Known rows, with every way that one mark hangs from another
[dobo [ruzo fopaz lazolu [monug [dorifat lobuk]]]]: [ 51  31 -28  -2  15 -41   9 -17 -11  22  17  21   2   1 -30 -24  -8 -43
 -30 -22   8   8 -35]
[dorifat lobuk]: [-13  -6  -4  11   4 -15   9 -22 -14 -23  20   8  16 -54 -27  -3 -28 -22
  28 -47 -87   1 -21]
[dobo [ruzo lazolu [monug [dorifat lobuk]]]]: [ 18  33 -39  10   8 -35  15 -13 -16  13  22  28  -2 -12 -13  -5 -15 -26
 -18 -25   2  -1 -23]
[ruzo dobo monug]: [-14  26 -12 -11   2 -16   7  -8 -32   6  -8 -40 -32 -10  -8 -23 -20 -19
   0 -21 -51  23 -55]
[monug [dorifat lobuk] [ruzo dobo lazolu]]: [ 25  34   6   6  -6  -1   9  25  52  16  63  11  51  -8   6  -1  -4 -11
 -12   6 -40 -24 -13]
[nagen vopu]: [-29   6 -35  -2  30  -9  11 -17  -5  -2  11 -11  15 -33 -28   7  -3 -13
  69 -12 -30  29 -19]
[lazolu [ruzo [monug dorifat]]]: [-17  19 -84 -29   4 -46  -3   0  10  19  24  -2  -2 -11  -8 -14   2 -15
  12 -27 -12  18 -27]
[dobo ruzo]: [ -5  -1 -53  36  19 -26  10 -24 -10  10  12  27  28 -42 -24   4 -14 -26
  11 -18 -18  -2 -25]
[lobuk dorifat nagen]: [-35 -21 -58  65  19  22  31 -22 -25 -77  16   9  23 -34  -2 -30 -32  -6
  49   5 -22  16  -7]
[dorifat [lobuk [nagen vopu]]]: [-13  -6   1  27  36   8  17 -19 -15 -46  16  16  28 -56 -13  -2 -29 -13
  61 -24 -62  16  -1]
[ruzo dobo lazolu [monug [dorifat [lobuk nagen]]]]: [ 16  49   6   1   5 -12  16   3 -10 -10  15 -22 -24   8   4 -26 -22 -13
 -13 -13 -19  19 -45]
[vopu nagen]: [-53  -9 -35  24  27  -5  34  29 -21 -31  25 -23  22 -43 -32 -19 -16 -43
  21 -41 -31  29 -31]
[dobo [ruzo fopaz lazolu monug]]: [ 36  21 -54   8  20 -46   9 -14 -21  22  -1  13  -6   4 -33 -27 -15 -43
 -25 -29  13  26 -43]
[monug [ruzo fopaz lazolu]]: [ 10  -3 -68   1  11 -28  12  23  23  19  32   0  31  13 -32 -24  -8 -33
 -12 -24 -21  18 -27]
[nagen lobuk vopu]: [ -9 -19   6   2  21  22   4   1  29 -14   3 -16  18 -50 -19   3   9 -23
  86 -24 -31  51  -3]
[monug [dorifat [lobuk nagen]] [ruzo dobo fopaz]]: [ 45  14  28  -3  16  14   5  15  44   7  61   9  65 -13  -1 -19   5 -28
 -10  24 -46 -23  -6]
[fopaz [ruzo lazolu [monug dorifat]]]: [-22  19 -59   3  10 -56  18  17  26   4  12   0  15   6 -12 -12 -22 -25
   1 -23 -12  16 -38]
[ruzo monug]: [-43   9 -55 -28  -1 -29  16 -13 -49  -3   9 -19 -41  -8 -25 -18 -14 -28
   2 -46 -46  19 -30]
[fopaz [ruzo lazolu monug]]: [-28  13 -69  14  15 -61  16  16  16   0  -5  -4  11   3 -15 -16 -34 -23
   8 -35 -19  30 -44]
[fopaz [ruzo dobo lazolu [monug dorifat]]]: [ -2  31 -29  15  12 -47  10  20  38  10   0 -14  22   4   0 -17 -25 -19
  -1  -6 -14  20 -55]

Rows
[  4  29 -14  26  22 -37  14  19  37  -7   2  -6  28  -4   8 -18 -33 -16
   6  -4 -20  19 -45] -> [fopaz [ruzo dobo lazolu [monug [dorifat [lobuk nagen]]]]]
[ 62  44  22 -17  14 -21   7   0  -2   1   9 -32 -17  28 -18 -54 -13 -38
 -30  -8 -11  33 -61] -> [ruzo dobo fopaz lazolu [monug [dorifat [lobuk nagen]]]]
[  0 -14   8  21   9  37   6  -6  27 -37   2 -12  22 -50  -7  -8   2 -16
  92  -7 -27  47   1] -> [nagen [lobuk dorifat] vopu]
[ 40  28 -45  -3  16 -43  10 -14 -11  25  16  15  -1   8 -31 -25  -4 -44
 -31 -18  21  13 -37] -> [dobo [ruzo fopaz lazolu [monug dorifat]]]
[ 28  11 -42  -3  20 -36   5 -22 -30  23   1  12   0 -13 -33 -24  -9 -46
 -17 -22 -10  13 -36] -> [dobo [ruzo fopaz monug]]
[ 49  20  36  -6  25  18   4  16  46   9  58   6  69 -13   2 -15   9 -25
   6  31 -39 -18  -3] -> [monug [dorifat [lobuk [nagen vopu]]] [ruzo dobo fopaz]]
[ 29   9 -37  13  12 -19   4  26  35  25  21 -14  38  11 -21 -28 -11 -28
 -14  -5 -23  22 -44] -> [monug [ruzo dobo fopaz lazolu]]
[ -6  23 -39  26  16 -51   9  19  29   6 -18 -18  17   0  -3 -18 -36 -18
   5 -18 -22  34 -61] -> [fopaz [ruzo dobo lazolu monug]]
[ 38  25 -18  -9   3 -12   7  27  55  34  56  -7  48  21 -15 -24  12 -29
 -26  18  -7  -8 -32] -> [monug dorifat [ruzo dobo fopaz lazolu]]
[ 38  32  20 -45   5 -19   0 -11 -12  23  10 -44 -18  14 -26 -47   7 -45
 -27   1 -32  17 -60] -> [ruzo dobo fopaz [monug dorifat]]
[ -1  22 -43  -1   9 -27  13 -20 -24  20  24  22   0 -22 -14  -2  -3 -30
 -12 -15  -7 -11 -19] -> [dobo [ruzo [monug dorifat]]]
[ 53  23  15   7  15   4   9  25  53   6  59   9  61   4  -2 -24  -2 -25
 -17  17 -24 -10 -15] -> [monug [dorifat [lobuk nagen]] [ruzo dobo fopaz lazolu]]
[ 15  17 -58 -31   9 -51  13  -3 -32   7  -1 -27 -43  35 -47 -51 -15 -48
 -26 -50  -7  51 -56] -> [ruzo fopaz lazolu monug]
[ 23  27 -44 -46   2 -46  15  -3 -17  12  24 -22 -36  41 -43 -48   2 -50
 -34 -34   4  30 -48] -> [ruzo fopaz lazolu [monug dorifat]]
[ 34  10 -15  -5  14  -5  16  22  41   0  70  24  54   6 -13 -21   1 -30
 -15   0 -20 -14   2] -> [monug [dorifat [lobuk nagen]] [ruzo fopaz lazolu]]
[ 10   9 -82 -32  15 -56 -11  -4   6  22   2 -12  -3  -2 -26 -36  -3 -31
   6 -35 -13  41 -45] -> [lazolu [ruzo fopaz monug]]
[  6  21 -24  -7  -7 -11  15  22  40  10  74  24  44  -6  -6   3  -1 -16
 -11 -12 -36 -28   4] -> [monug [dorifat lobuk] [ruzo lazolu]]
[ 58  31  17  -7   1  -7   2  22  56  24  58   5  55   4 -10 -20   3 -28
 -25  10 -33 -15 -24] -> [monug [dorifat lobuk] [ruzo dobo fopaz lazolu]]
[ 28  15  -4 -20   3  -2   3  18  47  35  59  -7  53   3 -14 -19  20 -32
 -20  24 -29 -22 -23] -> [monug dorifat [ruzo dobo fopaz]]
[ 32  21   6 -30  11 -24  -2 -12 -26  17 -15 -50 -25   8 -29 -50 -10 -44
 -17 -16 -42  37 -68] -> [ruzo dobo fopaz monug]
[-26  -7 -43  59  36  31  30 -22 -19 -72  11   6  29 -35   2 -21 -26   1
  79  21  -9  27   2] -> [lobuk dorifat [nagen vopu]]
[-33 -23  -6  39  13  27  31  36   1 -55  18 -23  26 -54 -16 -30 -12 -45
  37 -38 -29  42 -17] -> [vopu [nagen [lobuk dorifat]]]
[ -8  36   2 -25  -4 -10   9  -8 -18  12  17 -35 -24  -5  -4 -20  -3 -21
 -10  -5 -39   3 -45] -> [ruzo dobo [monug dorifat]]
[ 29   9   5 -20  22   8  12  14  34   4  70  22  61 -12 -10 -11  12 -31
   7  13 -36 -22  14] -> [monug [dorifat [lobuk [nagen vopu]]] [ruzo fopaz]]
[ 44  31 -25 -29  12 -42 -18  -2  27  28   8 -17  12  -7  -9 -36   0 -25
  -1 -10 -21  25 -51] -> [lazolu [ruzo dobo fopaz [monug [dorifat lobuk]]]]
